What can hang from each mark
J_391: J_695
J_175: J_21 J_611
J_903: J_21
J_879: J_72 J_695
J_695: J_175 J_391 J_879
J_21: J_32 J_291 J_903

Known rows, with every way that one mark hangs from another
J_695[J_175[J_21[J_32 J_903]] J_391 J_879[J_72]]: [ -5.7  21.9  -3.3  17.3  -1.6  21.7  17.3  24.3  27.1  -4.7   6.0  35.5
  17.3 -17.8  12.7  -3.2  -6.0  -1.2]
J_903[J_21[J_291]]: [ -0.3 -23.1   6.7 -17.8  24.7 -26.2  -6.4 -15.4  -2.9  23.7  14.5 -39.3
 -63.5   6.4  -8.8  -1.7  23.4   1.8]
J_903[J_21[J_32]]: [  1.9 -11.9   3.9 -20.4  24.3 -37.2  12.9 -16.5   8.0  13.9  26.6 -16.3
 -59.8  -1.9 -14.5  -1.8  25.9  -0.8]
J_391[J_695[J_175[J_21[J_903]] J_879]]: [ -5.5   6.8 -14.1   0.6   0.0  11.0   3.9  19.4   4.1  -0.4   7.4  -4.2
  -1.2   4.4  -1.8   1.9 -22.6   8.8]
J_175[J_21[J_32 J_291 J_903] J_611]: [  1.5  10.4  -4.0 -28.5   1.8 -17.2  -5.6  37.5  40.8   0.8  38.8 -26.6
  50.8   3.9  -9.3  -4.7  28.2  10.9]
J_391[J_695[J_175[J_611]]]: [  3.3  -2.4  -5.4  -8.6  -1.6 -11.0  -4.9 -10.1 -15.0  -5.3  -2.6 -25.5
 -15.6  10.4 -26.0   5.2  -6.2   8.4]
J_879[J_695[J_391]]: [  2.6 -11.5   6.3   6.7   2.1  -8.0   8.1 -28.6 -13.8  -6.0  -5.5   9.1
 -62.1   5.5  14.7   3.1   7.4 -13.6]
J_695[J_175[J_21 J_611] J_391 J_879[J_72]]: [  2.7   2.0   9.3  15.1 -13.0  21.8  -6.7   4.2 -10.2   3.9 -25.2  34.7
  62.8  -6.9  18.2  -4.9 -10.7  -7.0]
J_695[J_175[J_21[J_291]] J_391 J_879[J_72]]: [ -6.1  -2.6   3.9  19.1  -0.4  27.7 -10.2  -4.3  -3.3   5.6 -18.2  15.4
  10.7  -9.7  18.9  -3.0  -8.3  -2.0]
J_391[J_695]: [  0.2 -17.8  -0.4  -7.3  11.9 -22.9   1.9 -24.5 -19.1 -10.5  -7.1 -20.0
 -72.3  12.1 -26.6   3.6  -0.7   6.3]
J_903[J_21[J_32 J_291]]: [ -0.7 -13.5  -0.3 -21.8  25.9 -30.9   2.1 -12.4  17.1  19.0  38.5 -27.9
 -59.1  -2.2 -11.6  -2.4  31.2   7.4]
J_391[J_695[J_175 J_879]]: [ -5.7  -6.8 -12.3   1.0   2.4   4.6   3.6 -19.7 -17.7 -10.8   6.0  -1.0
 -66.9   4.5  -1.1   5.0 -23.0   5.4]
J_695[J_175 J_391]: [ -4.2   1.9  10.8  -0.5  -1.8   5.8   8.5 -37.5 -11.6  -4.7  -2.6  -5.2
 -63.3   4.9  -9.8   6.5  -3.4 -10.9]
J_391[J_695[J_175[J_21[J_291 J_903]]]]: [ -5.8   6.6 -12.8  -5.2   8.8   2.3  -8.1  21.0  13.8   7.9   6.0 -48.1
  -5.4   6.6 -26.2   5.5  -5.1  16.9]
J_175[J_21 J_611]: [  7.6  -9.6  12.8 -23.4  -3.2 -24.1 -10.7   4.3  -8.1   3.8  -3.7 -20.7
  41.9  13.6  -5.9  -2.1  13.2  -5.8]
J_21[J_32 J_291 J_903]: [ -4.9   7.1  -8.1 -23.8  13.9 -17.3  10.1  15.7  36.2 -11.4  42.4 -33.4
 -62.6   3.4 -11.8   2.1  23.5   7.7]
J_879[J_72 J_695[J_391]]: [  5.8 -12.5   6.5  22.2   8.9  -7.2   8.0  -8.4 -15.5  -5.1 -38.4  11.3
 -53.9  -4.4  10.6   2.5   7.1 -13.9]

Rows
[  0.4 -21.1  -5.6  12.6  14.3  -8.5   1.8  -4.1 -21.8 -14.1 -28.0  11.8
 -62.0  -0.8  -1.0  -1.5 -12.9   6.3] : J_391[J_695[J_879[J_72]]]
[ -4.6  -9.8 -12.0  15.7   8.7  12.1 -14.9  12.6  -8.9   6.2 -19.8 -11.0
   3.8  -5.8   0.8   0.6 -17.1  13.5] : J_391[J_695[J_175[J_21[J_291]] J_879[J_72]]]
[  1.3  17.0   2.1  14.9 -14.3  25.4   1.3  34.1   9.9   1.4 -16.7  29.2
  70.0  -6.7  16.5  -6.4  -9.1  -3.6] : J_695[J_175[J_21[J_903] J_611] J_391 J_879[J_72]]
[ -7.0  10.6   2.0   1.1  -8.1  15.7  10.3 -24.1  10.0  -4.4  28.6  36.5
   6.5  -8.4  16.3  -2.8  -7.1  -4.6] : J_695[J_175[J_21[J_32]] J_391 J_879]
[  4.5   4.7   1.2   4.6 -13.7   4.0   1.4 -14.2 -10.2  -1.7  -1.9   5.2
  -3.6   3.8  13.2   6.1   1.9 -11.9] : J_879[J_695[J_175[J_611] J_391]]
[ -1.6   4.3   4.1  -1.6 -18.0  17.6   2.0 -25.2 -10.2 -10.6  11.2  31.2
  -6.5   3.1  19.3  -2.2 -10.2  -7.4] : J_695[J_175[J_611] J_391 J_879]
[  2.9   1.7   1.8 -25.3   0.5 -12.7 -13.5  35.8  20.9   6.4  15.8 -36.1
  48.7  12.8  -5.1  -3.4  20.5   5.7] : J_175[J_21[J_291 J_903] J_611]
[  2.7   3.5 -14.5  10.7  -1.5   0.0  -3.8  23.4   3.4  -2.8  -5.2  16.5
  62.1 -13.0  -2.6  -3.2 -10.1  14.2] : J_391[J_695[J_175[J_21[J_32] J_611] J_879[J_72]]]
[ -3.4  -1.6   6.9  19.9  -0.3  20.5   9.1 -17.2 -14.1  -9.7 -21.4  28.0
 -51.6  -8.5  16.2   1.4 -13.9 -11.3] : J_695[J_175 J_391 J_879[J_72]]
[  0.8  19.6   6.9  -4.8 -13.6  11.3   0.4  12.8  13.5   5.9   3.0  -2.7
  55.3   6.5  -8.7  -0.7   2.3  -3.2] : J_695[J_175[J_21[J_903] J_611] J_391]
[  0.9  -3.0  -8.8  -4.3 -10.6   4.5 -11.7   1.6 -14.6   0.9   2.2   6.0
  51.1   5.6   0.7  -1.4 -18.1   8.8] : J_391[J_695[J_175[J_21 J_611] J_879]]
[ -1.6 -13.1   9.7  15.6   4.7   7.1   7.9 -19.9 -15.4 -13.1 -23.7  38.6
 -55.9  -4.6  17.0  -4.5  -4.8  -9.4] : J_695[J_391 J_879[J_72]]
[-3.8 26.3 -3.5 -9.7 -9.9 10.8 -1.5 17.3 42.9  3.1 38.9 -5.8 59.9 -3.3
 -8.0 -2.2 16.2 10.2] : J_695[J_175[J_21[J_32 J_291 J_903] J_611] J_391]
[  2.7  -4.9  -8.1  11.7  -3.9   5.5 -12.2  20.8 -16.2   2.3 -29.8   6.8
  56.0  -3.4   0.8  -2.9 -18.1   8.4] : J_391[J_695[J_175[J_21 J_611] J_879[J_72]]]
[  1.6   6.3  -6.8  -7.0   3.7 -13.4   7.8   9.6   8.7   6.4  17.2 -24.3
   5.6  -4.1   9.3  10.3   7.6  -9.6] : J_879[J_695[J_175[J_21[J_32]]]]
[  3.3  -6.0 -12.0  10.6  -0.9   3.6  -5.2  11.0 -17.3  -8.7 -23.4   7.3
  -3.8  -2.9  -1.5   1.0 -18.4   8.4] : J_391[J_695[J_175[J_611] J_879[J_72]]]
[  7.6  11.2  -1.0  19.3  -6.9   1.8   2.3  18.3   9.4   5.0 -14.2  15.5
  69.9 -15.6   9.8   1.7  10.2  -6.4] : J_879[J_72 J_695[J_175[J_21[J_32] J_611] J_391]]
[  1.5   5.1   9.9  -4.2 -11.7   4.3   1.1 -27.1  -9.1  -4.8   1.1   0.7
  -9.5   6.8  -7.8   2.9   1.6  -7.3] : J_695[J_175[J_611] J_391]
[ -3.0   0.0   9.9  21.5  -4.4  22.3   1.0  -6.4 -11.5   2.2 -27.6  27.3
   9.2  -8.7  16.7  -2.2 -15.2 -10.8] : J_695[J_175[J_21] J_391 J_879[J_72]]
[  2.7   6.1  13.7  -3.1 -14.5   5.7  -6.7 -16.9  -6.4   7.2  -5.1   1.2
  50.4   6.0  -6.6  -0.3   1.2  -7.3] : J_695[J_175[J_21 J_611] J_391]
[  5.3  -0.9   6.7 -26.3  -0.9 -28.2  -2.0   5.7  11.4  -1.0  20.9 -11.8
  47.6   5.0 -11.1  -3.3  21.7  -0.5] : J_175[J_21[J_32] J_611]
